Known rows, with every step that occurs:
v -> f -> c -> j -> a:  0.331  3.714 -0.623 -5.165  0.493  1.117  2.423  3.180  3.653 -0.178  1.511 -1.425  6.151  1.703  0.615 -1.905  2.589 -5.355 -1.640  0.042
b -> j -> a -> f:  2.622 -0.521  0.548  0.463  0.248  3.506  4.825  4.272  0.597 -0.967  3.032 -3.235  3.250  0.159 -3.243 -0.559  1.916 -5.573  0.084  0.391
j -> b -> f: -2.278  1.489 -2.156  2.659 -1.258  0.411  0.380  4.265 -1.972  3.889  3.518 -3.586 -0.868  1.540 -2.983 -1.123 -1.396 -1.746  0.409  2.491
f -> v -> j:  0.640 -2.843 -4.439 -3.383 -2.864 -1.702  1.108  1.347  0.425 -2.558  1.747  0.916  6.197  2.965 -3.854  1.344 -0.410 -1.228  1.000  1.135
c -> j -> a -> f:  1.724 -0.416  0.821 -0.012  0.195  2.309  3.402  4.023  1.271 -4.473  2.447 -4.082  2.565  1.611 -1.350  1.586 -0.024 -4.927 -0.272  0.898
v -> j -> b -> f: -2.099 -0.380 -3.029  1.821 -1.250 -0.333 -1.098  4.102 -2.136  3.266  3.890 -2.518  2.644  3.770 -5.574 -0.869 -1.691 -2.746 -0.411  1.508
v -> f -> b -> j: -1.241  1.813  0.103 -1.615  1.678 -2.038  3.913  4.571  1.950  6.775  4.113 -1.362  2.049  1.998  1.336 -3.580  0.884 -2.431 -0.586  2.804
a -> j: -3.273 -1.208 -2.835 -1.954  1.489  1.178  1.175  1.590  0.412 -1.642  2.452  1.406  1.501  1.951 -0.081 -1.004  0.783 -0.965  0.253  3.134
j -> a:  1.307  0.236  0.205 -1.216  1.120  0.787  0.770  2.732  2.010 -0.701  2.711  0.105  1.940  0.198 -0.243 -0.155  2.628 -3.454  0.738  0.271
c -> j: -1.812 -0.282 -2.654 -1.125  0.912 -1.007  1.704  2.602  0.927 -1.215  1.902 -2.553  1.298  2.823  3.573  0.268  0.047 -2.459  0.747  2.260
f -> v -> j -> a:  3.182 -2.895 -2.061 -3.922 -1.608 -0.455  1.791  2.315  1.933 -4.077  3.538  0.996  6.898  1.735 -5.583  1.155  2.067 -3.972  0.788 -0.283
b -> f -> c: -3.144  2.819 -3.710 -1.921 -2.314  1.216  0.945  1.322 -1.441  1.134 -0.517 -2.876  2.586  3.197 -0.301 -2.504 -0.762 -1.904 -2.210  1.081
a -> f -> b -> j -> c: -3.434 -0.724  0.988  0.771  2.109  3.869  5.466  3.064 -1.462  1.046  1.174 -4.402 -1.154  0.975 -2.276 -5.363 -1.360 -0.536 -1.027  2.782
c -> j -> b -> f -> v: -1.000 -0.390 -4.555  0.041 -2.842 -0.736  4.238  4.932 -0.604 -0.938  4.274 -5.932  0.532  2.860 -4.090  0.347 -2.237 -2.345  0.548  3.516
a -> f -> c -> j -> b: -2.805  1.294 -1.635  0.155  0.024  2.278  2.418  4.808 -2.135  0.209  1.198 -4.567  3.182  1.426 -2.119 -2.026 -1.955 -3.032  0.643  0.427
b -> f: -1.810  1.405 -2.822  0.491 -2.420  0.265  0.421  1.993 -0.898  1.096  1.377 -2.783  0.618  2.777 -0.305  0.511 -1.494 -1.443 -1.429  2.406
j -> b -> f -> c: -3.698  3.022 -3.234  0.226 -1.178  1.693  0.520  3.575 -2.590  3.839  1.712 -3.403  1.238  1.943 -3.027 -3.935 -0.924 -2.112 -0.446  0.802
a -> f -> c -> j -> v: -0.323 -0.274 -0.461 -0.599 -2.718  1.218  2.951  4.536 -2.392 -3.438  0.142 -6.077  6.181  1.958  0.538  0.456 -3.686 -1.192 -0.848  1.077
a -> f: -0.227  0.088 -0.709  0.672 -1.772  1.703  0.702  2.542 -1.428 -0.774 -0.108 -1.407  3.110  0.379 -1.243  1.922 -2.443 -1.250  0.426  1.240
f -> v:  0.501 -1.363 -3.603 -2.934 -2.491 -0.885  2.042  1.911  0.450 -2.037  1.110  0.139  3.357  0.376 -1.437  1.127 -0.059 -0.283  1.859  2.018

Rows:
-1.435 -1.125 -2.229  0.605  0.621 -0.878 -1.585  3.842 -1.101  2.973  3.650  0.217  3.839  2.077 -3.597 -1.420  0.116 -2.114  2.200  0.380
v -> j -> b
 0.539  0.975  3.135 -0.150 -0.671 -3.716  1.100  5.745  0.170  4.520  3.986 -1.219  4.422  0.215  1.598 -0.695 -2.799  1.364 -0.445  2.700
j -> v -> f -> b
-1.286 -0.547  0.798  1.346  1.104  0.541  5.076  4.480 -1.193  2.797  3.288 -3.886  0.321  2.073 -0.703 -2.897 -0.992 -2.545 -0.208  2.320
a -> f -> b -> j
-2.851 -0.548 -2.851 -1.249  1.596  3.601  3.229  1.221 -0.043  0.655  0.089 -2.470  0.033  0.124  0.073 -4.701  2.021 -0.979  0.225  2.248
b -> j -> c
-1.227  0.125 -1.799 -2.074 -0.872 -1.413  2.078  3.877 -1.215 -1.586  1.296 -4.511  4.939  2.029  3.631 -1.233 -1.022 -1.114 -0.263  1.109
f -> c -> j -> v
 0.975 -0.079 -0.160 -2.537 -1.200  3.262  0.637  2.047 -0.215 -2.941  0.598 -0.546  8.022  2.250 -5.599 -1.300  0.522 -5.109 -1.543 -2.034
v -> j -> a -> f -> c
-3.836  1.505 -3.100 -1.570  1.580 -0.061  1.507  3.965 -0.663  2.026  1.997 -3.118  1.929  1.819  0.893 -3.969  0.684 -3.089  1.405  0.693
f -> c -> j -> b
 1.213  1.106 -0.456 -1.663  0.238  4.532  5.234  3.491  0.089 -0.730  1.273 -3.316  4.699  0.216 -3.441 -3.563  2.524 -6.233 -0.849 -0.791
b -> j -> a -> f -> c
-3.454 -0.911 -2.275  0.207  2.279  1.040  0.789  3.823 -0.689  1.437  4.619  0.539 -0.007  0.748 -2.759 -2.267  0.563 -1.188  1.784  2.900
a -> j -> b
-1.230  2.453 -2.016 -2.663 -0.120  1.947  3.570  2.868  1.046 -2.268  2.094 -5.257  1.995  4.062 -0.364 -2.365  1.144 -6.107 -2.987  0.394
b -> f -> c -> j -> a
 0.610 -0.472  2.942  0.475  2.510  0.488  4.572  5.235  0.988 -2.276  4.589 -4.448  0.291  2.531 -0.474 -0.817 -0.750 -4.535 -1.043  1.160
c -> j -> a -> f -> b
-1.541 -3.006 -3.981 -4.036 -1.952  2.011  1.267 -0.188 -0.088 -4.245 -0.049  0.177  5.238  1.471 -5.197 -1.268 -0.281  0.959  0.253  1.344
f -> v -> j -> c
-0.352 -0.203 -4.288 -1.616 -4.656 -0.154  2.826  2.081 -0.422 -1.726  1.721 -2.488  2.081  2.219 -3.294  1.623 -1.949 -0.956 -0.630  3.071
b -> f -> v
 1.266 -1.437 -0.502 -1.968  0.837  0.152 -0.335  2.480  1.591 -1.316  3.303  0.795  5.248  2.399 -2.688 -0.167  2.437 -4.494  0.195 -0.659
v -> j -> a
-5.412 -1.099 -2.433 -2.422  2.440  4.656  1.670  0.217  0.017 -2.925  0.508  0.589 -0.061  0.539 -1.379 -3.459  0.619  1.269 -0.447  3.659
a -> j -> c
 0.004 -0.028 -0.120 -1.622 -1.472 -0.466  1.315  4.294  0.686 -0.011  3.225  0.465  6.537  0.222 -0.824  1.026 -1.674  0.671 -0.542  3.893
a -> j -> v -> f
 1.308 -1.688  3.274  0.051  1.364  0.518  1.270  4.317  0.138 -0.888  4.496 -0.882  3.780  3.193 -5.104 -0.861 -0.877 -4.129 -1.166 -0.124
v -> j -> a -> f -> b
